Each row was made from one walk, in order. Every step used is in the known rows, and no mark comes twice. Write each row's walk.
Known rows
lafuge, nitu, foduk, futod:  .33  .57 -.04 -.19  .31  .14 -.22  .25 -.14  .05 -.04 -.21  .00  .01 -.34 -.38  .07 -.36 -.12  .11  .08  .23
dopil, futod, foduk, nitu, lipi, serim:  .43 -.20  .27  .08 -.04  .34  .05 -.31  .07  .08 -.22 -.42 -.33  .17 -.05 -.51 -.12 -.55 -.41 -.01 -.23  .07
lafuge, nitu, foduk, vezi:  .10  .55 -.37 -.26  .13  .61 -.24  .13 -.04 -.04 -.12 -.14  .16  .04 -.28 -.11  .44 -.17  .16  .15 -.13  .30
lipi, serim, foduk, nitu:  .24  .39 -.23 -.32 -.03  .49 -.29  .19 -.09  .07 -.23 -.21  .04  .23  .06  .07  .15 -.46 -.28  .30 -.11 -.02
dopil, futod, foduk, serim, lafuge, nitu:  .87 -.03  .36  .23  .06  .25  .17 -.05 -.13 -.15 -.46 -.21 -.02  .02  .39 -.74  .44 -.18 -.08 -.05  .04  .14
futod, foduk:  .57  .09 -.14 -.08  .16  .24  .01  .44  .05 -.45 -.22 -.17  .04  .04  .11 -.55  .20 -.34 -.07  .08 -.15 -.04
futod, foduk, nitu:  .54  .08 -.19 -.09  .00  .28  .05  .19 -.07 -.28 -.26 -.25  .10  .04  .38 -.39  .38 -.49 -.28  .21 -.03 -.23
vezi, foduk:  .33  .49  .02 -.23 -.07  .34  .06  .30  .05 -.43  .04 -.25  .19 -.17 -.26 -.24  .12 -.17  .07  .30 -.07  .31
lipi, serim, lafuge, nitu:  .22  .30  .28 -.08  .27  .66  .05  .27  .12  .03 -.03 -.07  .16  .40  .05 -.49 -.06 -.30 -.13 -.02 -.09  .16
foduk, nitu, lafuge:  .22 -.01 -.26 -.09 -.18  .23  .37  .09 -.04 -.10  .03 -.19  .25  .23  .27 -.57  .39 -.47 -.33  .39 -.04 -.14
nitu, lipi:  .22  .00 -.04 -.17  .10  .34  .24  .08  .02 -.27  .13 -.32  .04  .20 -.36 -.58  .03 -.29 -.29  .21 -.50  .35
dopil, futod, foduk, serim, lafuge:  .83 -.29  .04  .14 -.11  .12  .28  .06 -.04 -.20 -.24 -.21  .02 -.01  .48 -.82  .50 -.11 -.03  .04 -.14  .02
vezi, foduk, nitu:  .29  .48 -.04 -.25 -.25  .39  .11  .05 -.08 -.27 -.02 -.36  .25 -.18  .04 -.06  .28 -.32 -.13  .41  .07  .12
dopil, futod, foduk, vezi:  .53 -.17 -.33  .11 -.02  .33  .10  .18  .05 -.39 -.26 -.30 -.04 -.19 -.07 -.49  .24 -.09  .22  .07  .04  .11
lipi, serim, lafuge:  .19  .06 -.04 -.15  .12  .54  .15  .41  .20 -.01  .21 -.09  .21  .38  .15 -.54  .02 -.23 -.06  .11 -.28  .03
futod, foduk, serim:  .70  .11  .00 -.08 -.01  .13  .05  .16 -.03 -.37 -.19 -.33  .08  .05  .34 -.58  .43 -.32 -.25  .05 -.23 -.14
vezi, foduk, serim:  .45  .50  .15 -.21 -.24  .25  .10  .01 -.04 -.34  .05 -.44  .25 -.16  .00 -.25  .33 -.16 -.10  .26 -.14  .20
dopil, futod, foduk:  .67 -.09 -.01  .05  .08  .21  .09  .29 -.01 -.48 -.46 -.25 -.23 -.12 -.02 -.63  .14 -.28  .07  .09  .07  .21
nitu, lipi, serim:  .09  .07  .19 -.18  .14  .46  .09  .03  .19 -.04  .23 -.33 -.06  .37 -.41 -.52 -.27 -.39 -.37  .06 -.55  .25
serim, foduk, nitu, lafuge:  .35  .11 -.46 -.18 -.16  .14  .06  .19 -.20  .00 -.14 -.02  .21  .19  .18 -.27  .53 -.36 -.23  .47 -.09 -.08
dopil, futod:  .39  .00 -.07 -.09 -.01  .39  .24  .23 -.06 -.44 -.34 -.33 -.14 -.07 -.25 -.55  .06 -.22  .03  .27  .07  .45
futod, foduk, serim, lafuge, nitu:  .76  .15  .24  .10  .15  .28  .07  .10 -.08 -.13 -.21 -.16  .24  .18  .52 -.66  .50 -.24 -.21 -.08 -.15 -.09
nitu, lafuge:  .26 -.03 -.20 -.08 -.01  .18  .35  .32  .07 -.27  .08 -.08  .17  .22  .00 -.75  .24 -.31 -.14  .27 -.16  .07
nitu, foduk:  .22  .38 -.38 -.40  .03  .35 -.13  .35 -.02 -.19 -.10 -.11  .00  .07 -.15 -.32  .42 -.27  .07  .29 -.30  .27
lipi, serim:  .14  .27  .05 -.23  .12  .51  .01  .33  .16 -.19  .00 -.27  .02  .26 -.14 -.39 -.15 -.39 -.18  .11 -.16  .10
lafuge, serim, foduk, nitu:  .40  .43 -.10 -.31 -.11  .52 -.30  .20 -.29  .00 -.32 -.23  .09  .15 -.04 -.02  .37 -.38 -.29  .40 -.06  .35
nitu, lafuge, serim:  .29  .09  .14 -.08 -.08  .36  .16  .32  .05 -.13  .07 -.13  .14  .34 -.11 -.74  .15 -.36 -.22  .20 -.16  .35

Write each row's walk
 .16  .33 -.44 -.17  .10  .63 -.10  .17  .00  .14  .07  .03  .35  .16 -.01 -.26  .59  .00  .26  .15 -.25  .21
serim, lafuge, nitu, foduk, vezi
 .28  .14 -.02 -.14  .29  .03 -.22  .13  .00  .23  .36 -.27 -.07  .23 -.58 -.31 -.39 -.30 -.40  .06 -.43  .13
nitu, lipi, serim, foduk, futod
 .43  .00 -.44  .00  .08  .35  .00  .33  .10 -.38 -.01 -.21  .24 -.01  .06 -.41  .32 -.14  .09  .06 -.15 -.13
futod, foduk, vezi
 .28  .40 -.17 -.33  .16  .43 -.33  .41  .00 -.09 -.16 -.09 -.02  .22 -.24 -.10 -.01 -.29 -.07  .19 -.22  .16
lipi, serim, foduk
 .13  .29 -.48 -.25  .06  .55 -.32  .31  .07 -.01  .03 -.15  .17  .17 -.26  .06  .08 -.10  .08  .15 -.25  .07
lipi, serim, foduk, vezi
 .35  .36 -.12 -.13  .29  .15 -.08  .31 -.10  .21  .16 -.01  .19  .10 -.07 -.53  .24 -.19 -.03  .10 -.05  .14
serim, lafuge, nitu, foduk, futod
 .31  .39  .31 -.06  .45  .17 -.34  .03 -.07  .29  .12 -.26 -.11  .25 -.67 -.25 -.47 -.40 -.46 -.06 -.24  .26
lafuge, nitu, lipi, serim, foduk, futod
 .27  .31 -.04 -.09 -.35  .19  .30 -.02 -.01 -.10  .14 -.19  .33 -.05  .14 -.35  .39 -.35 -.17  .41  .04 -.03
vezi, foduk, nitu, lafuge
 .07  .28 -.69 -.34 -.07  .49 -.13  .25  .04 -.10  .11 -.17  .20  .03 -.19 -.17  .50 -.08  .23  .29 -.30  .16
nitu, foduk, vezi
 .28  .41 -.15 -.24  .19  .51 -.11  .29 -.08  .05 -.12  .07  .16  .20  .02 -.43  .50 -.20  .10  .18 -.23  .31
serim, lafuge, nitu, foduk
 .62 -.18  .23  .17 -.26  .21  .14 -.03 -.06 -.01 -.35 -.23 -.12  .13  .25 -.77  .33 -.51 -.27  .14  .16  .17
dopil, futod, foduk, nitu, lafuge, serim
 .21  .19 -.24 -.18 -.13  .25 -.11  .14 -.03  .22 -.04 -.04  .13  .38  .14 -.20  .23 -.47 -.32  .30 -.15 -.17
lipi, serim, foduk, nitu, lafuge
 .38  .24  .07 -.07  .24  .55  .19  .32 -.04 -.19 -.14 -.06  .25  .22  .07 -.56  .24 -.20 -.06  .14 -.06  .25
serim, lafuge, nitu
 .11  .33  .49 -.10  .33  .60 -.03 -.08  .11  .01 -.01 -.34 -.09  .39 -.49 -.45 -.35 -.50 -.45 -.06 -.35  .41
lafuge, nitu, lipi, serim
 .70 -.04  .38  .17  .17  .24  .15 -.21 -.05  .04  .02 -.21  .16  .28  .24 -.79  .39 -.24 -.41 -.13 -.55  .05
futod, foduk, serim, lafuge, nitu, lipi
 .28  .14 -.37 -.11 -.15  .39 -.17  .29 -.05  .06  .11 -.04  .29  .24 -.25 -.31  .39 -.07  .05  .25 -.23  .31
nitu, lafuge, serim, foduk, vezi
 .74 -.09 -.08  .00 -.01  .15  .20  .21  .01 -.17  .02 -.14  .29  .16  .61 -.73  .58 -.15 -.16  .07 -.35 -.24
futod, foduk, serim, lafuge
 .47  .00 -.13 -.13 -.09  .31  .34  .16 -.04 -.15  .13 -.24  .36  .21  .42 -.63  .51 -.10 -.15  .24 -.34  .00
foduk, serim, lafuge
 .52  .00  .14  .05 -.16  .22  .05  .15  .00  .01 -.09 -.16  .12  .28  .38 -.68  .39 -.57 -.38  .13 -.04 -.06
futod, foduk, nitu, lafuge, serim
 .28  .40  .31 -.10 -.41  .34  .11 -.01 -.01  .03  .14 -.25  .30  .05  .03 -.35  .29 -.39 -.26  .34  .06  .26
vezi, foduk, nitu, lafuge, serim
 .49  .16 -.03 -.06  .04 -.09 -.15  .41 -.12  .16  .19 -.07  .15  .19 -.30 -.57  .03 -.28 -.27  .20 -.03  .22
nitu, lafuge, serim, foduk, futod
 .53  .54  .39 -.07 -.10  .40  .13 -.04 -.08 -.11  .04 -.24  .39 -.03  .17 -.33  .43 -.08 -.07  .13 -.06  .25
vezi, foduk, serim, lafuge, nitu
 .52 -.11 -.20  .05 -.09  .05  .24  .14  .01 -.13 -.09 -.09  .16  .17  .47 -.66  .46 -.51 -.31  .22 -.06 -.37
futod, foduk, nitu, lafuge
 .24  .63 -.06 -.31  .21  .49 -.26  .24 -.10 -.14 -.34 -.10 -.03  .09 -.26 -.27  .33 -.35  .00  .18 -.10  .42
lafuge, nitu, foduk
 .13 -.13  .09 -.09  .11  .50  .23  .09  .24  .16  .42 -.14  .14  .48 -.11 -.66 -.10 -.23 -.27  .06 -.66  .15
nitu, lipi, serim, lafuge
